Every row comes from one small tree of marks. The marks that hang from a mark follow it in brackets, in the order of their numbers. Every link used is in the known rows. Which tree was each row made from?
Known rows:
J_106(J_62 J_69): [ -8.1  -3.4 -32.2   0.6  -1.3 -57.4 -21.9  -7.3  35.6 -33.1 -37.2   9.5
  12.8  19.0   4.4 -25.8  13.8  -5.8 -30.7 -42.8  19.4]
J_106(J_107(J_861)): [-27.8   6.0 -20.6 -35.2  10.4 -21.3 -26.3  -1.6  19.2 -28.4 -23.0  24.1
  17.3  41.0 -16.6  -2.2  -9.9 -21.5  17.7  -5.2  -1.0]
J_508(J_637(J_106(J_62 J_69 J_107))): [-28.3 -14.3 -33.9   3.2   7.3 -46.1 -48.7  -7.9  38.8 -35.1 -15.7 -14.3
   1.4  33.3   7.6 -25.5 -22.0 -34.7 -44.6 -64.3   4.2]
J_107(J_106): [ 10.1  22.8 -32.6 -24.4  28.8 -31.9 -25.9  19.9  31.1 -39.4 -19.5   1.5
  18.4  17.0   5.4 -18.2   9.4 -21.0  17.8  -4.3 -12.4]
J_861(J_827(J_875)): [-17.1 -13.9 -29.1  -6.5  23.1 -59.2 -25.3 -16.8  21.0 -26.4 -33.8   8.6
  23.4  14.9  27.9 -40.0   5.6 -28.1  47.6  -1.5  -7.6]
J_637(J_106(J_62 J_107) J_508): [-27.0  -1.4 -30.7  14.6  35.5 -31.8 -36.3 -10.0  39.6 -35.8   0.0  -1.0
  16.4  11.1 -18.8  -4.7 -19.2 -47.8 -45.5 -12.6 -35.3]
J_637(J_106 J_508): [ -3.9  25.9 -16.6  -1.1  50.7 -36.8 -22.7  -0.3  38.4 -39.6 -24.4  -0.8
  20.5   4.8 -17.0  -2.9  -3.4 -64.8 -19.6  -0.9 -34.5]
J_106(J_62 J_69 J_107 J_637(J_508)): [-26.9   5.0 -29.9  11.1  15.6 -19.7 -22.7  -3.1  35.5 -33.0 -23.0  -3.3
  29.6  20.3   9.0   9.6 -24.4 -10.4 -71.6 -54.7   0.4]
J_107(J_106(J_62 J_637) J_861): [ 24.9  54.6 -33.0 -13.6 -12.0   4.5 -40.9   5.7  27.7 -23.0 -23.7 -20.1
 -15.5  16.9 -12.8   6.3  19.9  10.4 -13.6 -14.7 -15.4]
J_827(J_861 J_875): [ 21.6  -2.0 -46.3 -31.5  28.7 -55.7 -62.6  -7.0  16.9 -46.3 -39.5  20.5
   6.1  26.9   4.7 -34.4  -4.2 -16.8  45.7  11.7  -4.7]
J_106(J_62): [-17.7  -3.5 -32.4  12.5  16.1 -46.7 -35.7 -14.4  33.9 -29.5 -31.9   7.8
   2.8  21.4 -10.5 -14.7  11.5  -9.6 -14.8 -25.2  -3.8]
J_508(J_637(J_106(J_62))): [-14.3   8.1 -27.2  19.2  20.6 -43.6 -60.6 -16.0  41.8 -28.8 -30.3 -18.7
 -20.2  25.3 -10.7 -16.2  -2.7 -39.9 -27.2 -43.9 -18.9]
J_637(J_508): [-16.3  23.2 -11.6  -8.7  42.4 -36.8 -19.3   5.0  40.6 -34.7 -40.1  24.8
  30.9  15.2  -4.1   4.4 -10.1 -42.5  -7.9  -7.7 -17.6]
J_107(J_106(J_62 J_69)): [ 17.6  19.4 -40.1 -17.2  -7.8 -42.0 -23.3  16.5  39.4 -37.1 -18.9  -1.7
  13.1   9.4  16.1 -31.3  17.4  -1.6 -19.4 -28.2   9.1]
J_106(J_62 J_69 J_107(J_861(J_827))): [-44.1  -4.9 -13.4 -14.0 -39.4 -28.2  -7.2 -13.9  30.1  -2.3 -32.9  23.2
  21.2  18.5  10.4 -28.6   2.9 -13.6   0.4 -20.7  30.0]
J_106(J_62 J_69(J_324) J_637(J_508)): [-10.7  24.4 -21.1   4.6  17.6 -41.5 -36.0  -3.2  43.1 -31.8 -40.4  -6.9
  24.1 -11.1  29.1  10.0 -32.5  -5.3 -63.8 -23.2  -6.3]
J_508(J_637): [-26.9  10.3 -15.2  -8.8  31.8 -42.0 -45.8  -0.9  38.6 -28.8 -50.7  10.3
   6.3  41.0   7.4  -4.8 -15.7 -32.9   7.9 -42.5  -0.2]
J_637(J_106(J_69 J_107(J_861))): [ -6.3   9.7 -25.7 -40.1   2.0 -33.7 -16.5   1.1  17.6 -37.9 -12.6   0.4
  17.5  28.2 -14.3 -19.9  -0.1 -38.8 -10.2 -16.2   4.8]
J_827(J_875): [  8.5  -6.6 -44.1 -19.4  36.1 -63.3 -42.9  -5.9  16.0 -51.4 -25.6   8.3
  15.2  30.3  10.6 -27.0   0.8 -15.8  27.0  -9.7 -18.1]
J_324(J_69): [-23.2   6.2 -30.0 -15.9  18.9 -44.8  -1.4  14.7  37.1 -32.8 -13.7   9.3
  31.7  15.8  -1.4 -27.9   1.9 -32.4   9.6 -14.4  -5.7]
J_637(J_106(J_107) J_508): [-26.7   2.6 -23.5  -5.5  53.2 -31.6 -24.3   0.9  32.2 -41.1  -4.9   2.1
  31.4  15.8 -13.9  -2.4 -24.4 -63.2 -23.9  -5.8 -34.3]

Write each row's tree:
[ -4.5  13.6 -20.6 -14.2  22.7 -53.4 -36.0   1.7  36.9 -39.2 -40.0 -14.0
   4.9  27.8  10.7 -24.1  -5.8 -52.6 -19.6 -52.9   5.3] => J_508(J_637(J_106(J_69)))
[ 30.3  47.8 -29.8 -41.1 -36.0 -25.5 -23.8  18.0  33.8 -29.0 -26.8   8.5
   0.2  13.4   2.3 -20.7  24.6   2.2  -4.5 -10.0  10.6] => J_107(J_106(J_62 J_69) J_861)
[ 22.8  31.3 -35.9 -21.7  18.3 -23.1 -15.3  21.9  26.5 -40.9 -26.0 -25.1
  21.8  16.0  21.5 -13.8  11.4  -5.2 -20.4 -40.7   7.0] => J_107(J_106(J_69 J_637))
[ 23.1  49.4 -30.8  -3.5   5.7 -11.9 -21.7  20.1  45.2 -34.1 -25.8 -17.2
  19.1  -0.3  16.8   2.6   1.9  -7.2 -57.5 -37.2 -10.1] => J_107(J_106(J_62 J_69 J_637(J_508)))
[ -2.8  30.6 -16.2  -5.7  32.4 -27.0 -10.5   5.6  35.1 -36.5 -47.6  -2.4
  35.1  14.5  10.9  10.9  -7.6 -28.1 -46.4 -43.8   0.9] => J_106(J_69 J_637(J_508))
[-16.9  -1.5 -30.8   2.6  17.5 -41.3 -21.9  -2.8  40.7 -40.4  -5.1  -1.2
  26.3   8.6  -3.7 -15.3 -17.2 -42.9 -61.0 -28.8 -13.0] => J_637(J_106(J_62 J_69 J_107) J_508)
[  1.0  52.1 -11.9 -20.0  -4.9   9.4 -13.1   5.9  27.1  -2.5 -37.0 -15.7
   8.7   7.4   8.0  -6.2  18.8 -16.3  30.4   0.0  -4.2] => J_107(J_106(J_637) J_861(J_827))
[ 22.5  37.8 -26.1 -47.7 -11.4 -26.6 -26.0   9.3  21.6 -21.9 -23.0   7.2
  11.2   8.8  26.3 -35.9  14.9 -19.4  74.6  31.6 -17.3] => J_107(J_106 J_861(J_827(J_875)))
[ 13.5  48.3 -30.9   9.5  22.5  -2.0 -35.0  12.3  44.8 -30.5 -20.0 -16.8
   7.8   2.3   2.5  13.0  -1.7 -10.1 -41.7 -20.4 -31.1] => J_107(J_106(J_62 J_637(J_508)))
[ -3.1  14.7 -17.7 -29.4  -4.7 -42.6 -25.8 -15.6  17.6 -17.3 -40.6  18.6
  11.6  19.3  14.3 -30.2  11.0 -24.8  62.2  15.2  -5.9] => J_107(J_861(J_827(J_875)))
[ 26.3  76.1 -20.0 -14.4  -5.2  15.2 -35.8  15.1  40.3 -21.2 -27.2  -8.5
  -3.8   5.8 -11.5  23.6   5.8  -6.8 -27.3  -1.7 -30.4] => J_107(J_106(J_62 J_637(J_508)) J_861)
[ -3.9  -3.5 -35.4  -1.8  11.5 -72.6 -39.1 -12.5  34.6 -39.7 -19.5 -16.8
   8.4 -12.2  15.3 -31.7  -8.8 -22.3 -37.7  -8.1  -4.3] => J_637(J_106(J_62 J_69(J_324)))
[-27.9 -24.9 -43.0  15.5  27.0 -41.9 -40.5 -18.7  26.1 -37.6   4.7 -12.9
   5.1  22.1 -21.3 -22.1  -2.8 -30.4 -31.6 -23.1 -19.7] => J_637(J_106(J_62 J_107))
[-36.0   8.8 -21.1   2.7  52.7 -10.3 -25.2   1.0  28.5 -34.4 -22.7  -0.4
  35.7  27.5  -2.4  21.1 -31.7 -29.0 -35.5 -31.8 -21.0] => J_106(J_107 J_637(J_508))
[  5.2  39.9 -15.2 -28.5 -48.2 -20.8  -5.7   8.1  38.7  -3.5 -36.2   8.2
   9.3  -1.7  19.7 -35.2  29.2 -10.1  15.5  -3.0  19.5] => J_107(J_106(J_62 J_69) J_861(J_827))
[-15.4  10.4 -31.3 -11.8 -19.1 -13.7 -28.2  -8.3  19.1 -25.0 -25.1  -5.2
   6.5  35.1  -7.1   0.8  -2.4  10.4 -43.5 -48.9  18.3] => J_106(J_62 J_69 J_107(J_861) J_637)
[  6.3  26.9 -17.4 -13.7  34.5 -48.1  -9.4   7.4  38.7 -43.6 -29.5   0.4
  31.0   2.2  -1.1 -14.0   0.0 -60.8 -36.2 -17.8 -13.6] => J_637(J_106(J_69) J_508)
[ -2.2  18.7 -22.0  -3.4  19.6 -63.4 -35.5  -3.8  47.4 -38.3 -21.8  -4.8
  20.1 -24.5  17.6 -14.2 -24.7 -38.7 -53.0   3.1 -20.1] => J_637(J_106(J_62 J_69(J_324)) J_508)
[ 22.3  26.6 -43.7  -2.6  -2.3 -22.3 -26.3  10.9  32.1 -35.0 -22.1 -28.5
   7.5  10.1  16.3 -15.9  16.8  10.3 -42.2 -48.1   5.7] => J_107(J_106(J_62 J_69 J_637))
[-34.0   6.0 -20.8 -19.3  40.9 -35.0 -26.2   8.8  32.3 -40.3 -24.4  -1.4
  50.7   3.9  36.2  12.8 -58.7 -19.5 -45.0 -19.4  -5.0] => J_106(J_69(J_324) J_107 J_637(J_508))
[-16.6   3.7 -23.9 -17.8  36.9 -41.4 -10.2   7.5  34.0 -45.9  -9.7   3.2
  42.3  13.1   1.2 -12.4 -21.8 -59.3 -38.4 -21.4 -12.7] => J_637(J_106(J_69 J_107) J_508)
[-36.0   3.7 -29.3  22.8  33.0 -10.0 -35.4 -10.3  35.5 -29.3 -17.4  -3.5
  19.2  21.8  -7.1  19.1 -26.9 -13.7 -57.2 -38.4 -22.4] => J_106(J_62 J_107 J_637(J_508))
[-15.2  14.0 -24.5 -32.7  -0.6 -12.8 -17.0   1.0  12.8 -30.0 -30.2  -1.3
  22.6  39.9  -2.5   3.9  -7.2  -5.7 -21.1 -42.1  19.7] => J_106(J_69 J_107(J_861) J_637)
[-37.5 -15.1 -34.1  14.0  24.2 -37.9 -61.5 -15.0  36.8 -31.7 -10.5 -14.8
  -8.7  35.8  -7.9 -13.9 -25.1 -38.4 -30.5 -46.7 -18.0] => J_508(J_637(J_106(J_62 J_107)))
[-37.2  -9.7 -26.3  -5.0  43.8 -37.2 -50.3  -4.6  30.9 -36.7 -13.9 -12.0
   6.3  41.2  -3.3 -12.7 -30.6 -54.1  -7.8 -39.2 -16.9] => J_508(J_637(J_106(J_107)))
[-24.8   8.7 -30.8   0.6  -2.2  -2.1 -42.2 -16.6  17.5 -20.9 -19.8  -5.9
  -3.1  38.4 -23.3  12.2  -4.3   7.2 -28.3 -34.0  -4.2] => J_106(J_62 J_107(J_861) J_637)
